Each row was made from one small tree. Brackets hold a mark, then the marks that hang from it, in alphabetical order. Every link used is in the known rows. Write each row's tree.
Known rows:
[kavu [tobak felidis]]: [ 14   5   9   0   5   6   9  -3   7 -33  -6  -6  12  -9  12   1  12   4
 -10]
[kavu [tobak [vorut [dumen felidis]]]]: [  8   6   6  -3  12   9   5   6  -6 -29  -7  15  10 -11  20 -21  14   7
   3]
[zago [felidis tobak]]: [-11   0  23  -7   9 -14   3   2  -9 -19 -13  -7   0 -23  -2  -8   5 -14
  -6]
[felidis [tobak kavu vumag] zago]: [-12   8   7   3   8   1   8   1 -20 -18   6   7   7 -25  20  -2  15 -18
  -2]
[zago [felidis [tobak kavu [vorut dumen] vumag]]]: [ 23  10  12  -6  12   8   6  19 -22 -31   7   9   9 -36  30 -15  11 -29
  -1]
[vorut tobak]: [-12   4   2  -4  11   2   3   7   8  -8  -7   2   4 -31 -11 -21   7  -5
  -6]
[dumen felidis kavu vumag]: [-21   8  19   2   7   6   1  -4 -15 -15 -16  -1 -14 -19  -8  16   1   9
  -8]
[vorut [dumen kavu]]: [ -4   7  14   2   6   3   2  24 -13  -9  -6   9   0 -14  -3   1   6  -6
  -7]
[kavu [tobak [felidis zago] vorut]]: [  5   9   4  -1  13  11   7   1  -1 -44  -3  11  13 -48  25   5  22  -7
  -1]
[zago [felidis [tobak vumag]]]: [  7   3  16  -3   8  -9   5   0  -5 -29 -16  -5   1 -17   5  -6   5 -17
  -3]
[felidis tobak zago]: [-35   2  14  -2  10  -6   6   1 -12 -15  -5   7   5 -29   3  -5  13 -11
   2]
[felidis [tobak kavu] zago]: [-30   4  13  -1   9  -3   6   0 -22  -8  10   6   7 -29  16  -2  15 -14
  -4]
[tobak kavu [vorut [dumen felidis]] vumag]: [ 29  12   3   1  11  18   6   8 -17 -18  16  20  -1 -25  33  -9  12 -10
  -3]
[zago felidis]: [  7   2  17  -4   7 -17   2   3  -5  -8  -8  -3  -3 -22   6  -2   8  -9
 -12]
[dumen [felidis tobak zago] kavu vumag]: [-57   7  24  -1   8   4   2  -4 -23 -31 -23   4 -10 -36 -15   5   8   0
   3]
[kavu tobak]: [  3   2   4   2   7  -8   7  -4   1 -14 -11  -2  13   3  12  -4  11   7
  -6]
[vorut dumen]: [  2   3   7  -1   7  -1   5  22  -5  -4   8   9   7 -11   8 -15  11  -3
  -2]
[tobak [felidis zago] kavu [vorut dumen] vumag]: [ 27  16   1   1  11  22   9  24 -15 -35  25  23   9 -54  39   2  25 -25
  -3]
[zago [felidis [tobak kavu vorut vumag]]]: [ 23  10  13  -3  14   4   5  -4 -19 -27  -1   3   3 -40  29   2   7 -28
  -7]
[dumen felidis kavu]: [-13   7  22   3   8   1   1  -4 -11 -10 -17   3 -17 -14  -6  11   1   2
 -13]
[dumen [felidis zago] [kavu [tobak vorut]] vumag]: [-25  11  11   2  11   9   2  -8 -21 -39 -26  11   1 -39  12  11  15   7
   2]
[felidis [tobak kavu [vorut dumen]]]: [  0   8  10  -4  15  16   6  17 -22 -13  18  13  14 -34  22 -12  10 -18
   1]

Write each row's tree:
[  5  12  10   0  14  17   7   3 -16 -22  23  15   1 -65  32  15  21 -19
 -11] | [tobak [felidis zago] kavu vorut]
[ 15  11   6   4   5  10   9   3  -8 -25  17   8   0 -38  28  11  21 -17
 -12] | [tobak [felidis zago] kavu vumag]
[-31  10  16  -2  15  10   2  25 -24 -28 -10  21   6 -51   3  -2  14 -21
   6] | [felidis [tobak [vorut [dumen kavu]]] zago]
[-13  10  18  -3  15  16   2  22 -15 -23 -11  13   6 -36   2  -1   3 -17
   2] | [felidis [tobak [vorut [dumen kavu]]]]
[ 23  12  -2   4  12  15  10  -1   3 -54  -9  13  13 -41  32   8  23 -11
   0] | [kavu [tobak [felidis zago] vorut vumag]]
[ 13  10  -7  -2   7  12   6  25  -5 -17  11   9  11 -20   9 -32  14 -14
  -5] | [vorut dumen [tobak kavu vumag]]
[ 10  13   3   1  12  13   6  11 -24 -22  16  29  -1 -39  36 -10  22 -14
   2] | [tobak kavu [vorut [dumen [felidis zago]]] vumag]
[ 31   8   2   3   4  10  11  -3  11 -44 -10  -5  13  -5  18   5  13   0
  -8] | [kavu [tobak felidis vumag]]
[  1  13  -2  -1   7  16   7   9   1 -37  12   7   4 -52   8 -13  22 -21
 -10] | [vorut [tobak [felidis zago] kavu vumag]]
[ -2  11   4   2  15  10   8  -1 -23 -24   8  17   7 -48  31   4  16 -25
   1] | [felidis [tobak kavu vorut vumag] zago]
[ 35  13  -1   6  14  13   7  -4 -11 -10  11  12   4 -35  35  13   9 -15
  -9] | [tobak kavu vorut vumag]
[  8  12   7   3   3  10   7  23  -6 -58 -16   9  13 -18  10   2  23  -8
  -3] | [vorut [dumen [kavu [tobak [felidis zago] vumag]]]]
[ -9   6  15   1   4   1   3   9 -11 -27 -22   4   2   9  -1 -12   9  11
  -6] | [vorut [dumen felidis [kavu tobak]]]
[-39   8  18   2   6   2   1  -3 -21 -21 -17   7 -13 -35  -3  13  11   5
  -3] | [dumen [felidis zago] kavu vumag]
[ 12  12  20  -4  12   8   1  24 -17 -43 -20   8   1 -40   8  -1   5 -29
   0] | [zago [felidis [tobak [vorut [dumen kavu]] vumag]]]
[ 44  16   4   4  13  26   9   1  -5 -28  18   8   1 -48  36  19  11 -20
 -13] | [tobak felidis kavu vorut vumag]
[ 13   8   1   4   5   4  10   0   5 -48 -10   3  13 -18  19   3  23  -4
  -4] | [kavu [tobak [felidis zago] vumag]]
[-20   6  14  -4  15  16   5  -6 -13 -25  -7   5  -2 -40   6  -3   2   0
   8] | [dumen [felidis [tobak vorut]] vumag]
[-34   8  12   0   3   2   2  11 -22 -38 -23  10   6 -14   0 -10  19  13
   6] | [vorut [dumen [felidis zago] [kavu tobak] vumag]]
[-17  10   5  -5   9  12   5  11  -4 -25  14   6   4 -56   2 -15  22 -16
 -12] | [vorut [tobak [felidis zago] kavu]]
[-27  13  13  -1  11  15   0  17 -27 -29  -7  24  -6 -52   6   1  16  -2
   7] | [tobak [vorut [dumen [felidis zago] kavu vumag]]]
[-19   6  12   1   8   2   8  -9 -21 -23   2   9  -5 -22  19  -7  14 -11
  -2] | [dumen [felidis [tobak kavu vumag] zago]]
[ -5   5   8   0   6   1   8   1   0 -39  -5   3  12 -26  10   1  22   1
  -6] | [kavu [tobak [felidis zago]]]
[ 24  12  -3   0  10  19  10  20   0 -58  -1  19  20 -38  29  -7  28 -12
   6] | [kavu [tobak [felidis zago] [vorut dumen] vumag]]
[ 17   7  14  -4  15   1   5  -1  -7 -34 -16   3   2 -41  16  -2   6 -25
   0] | [zago [felidis [tobak vorut vumag]]]
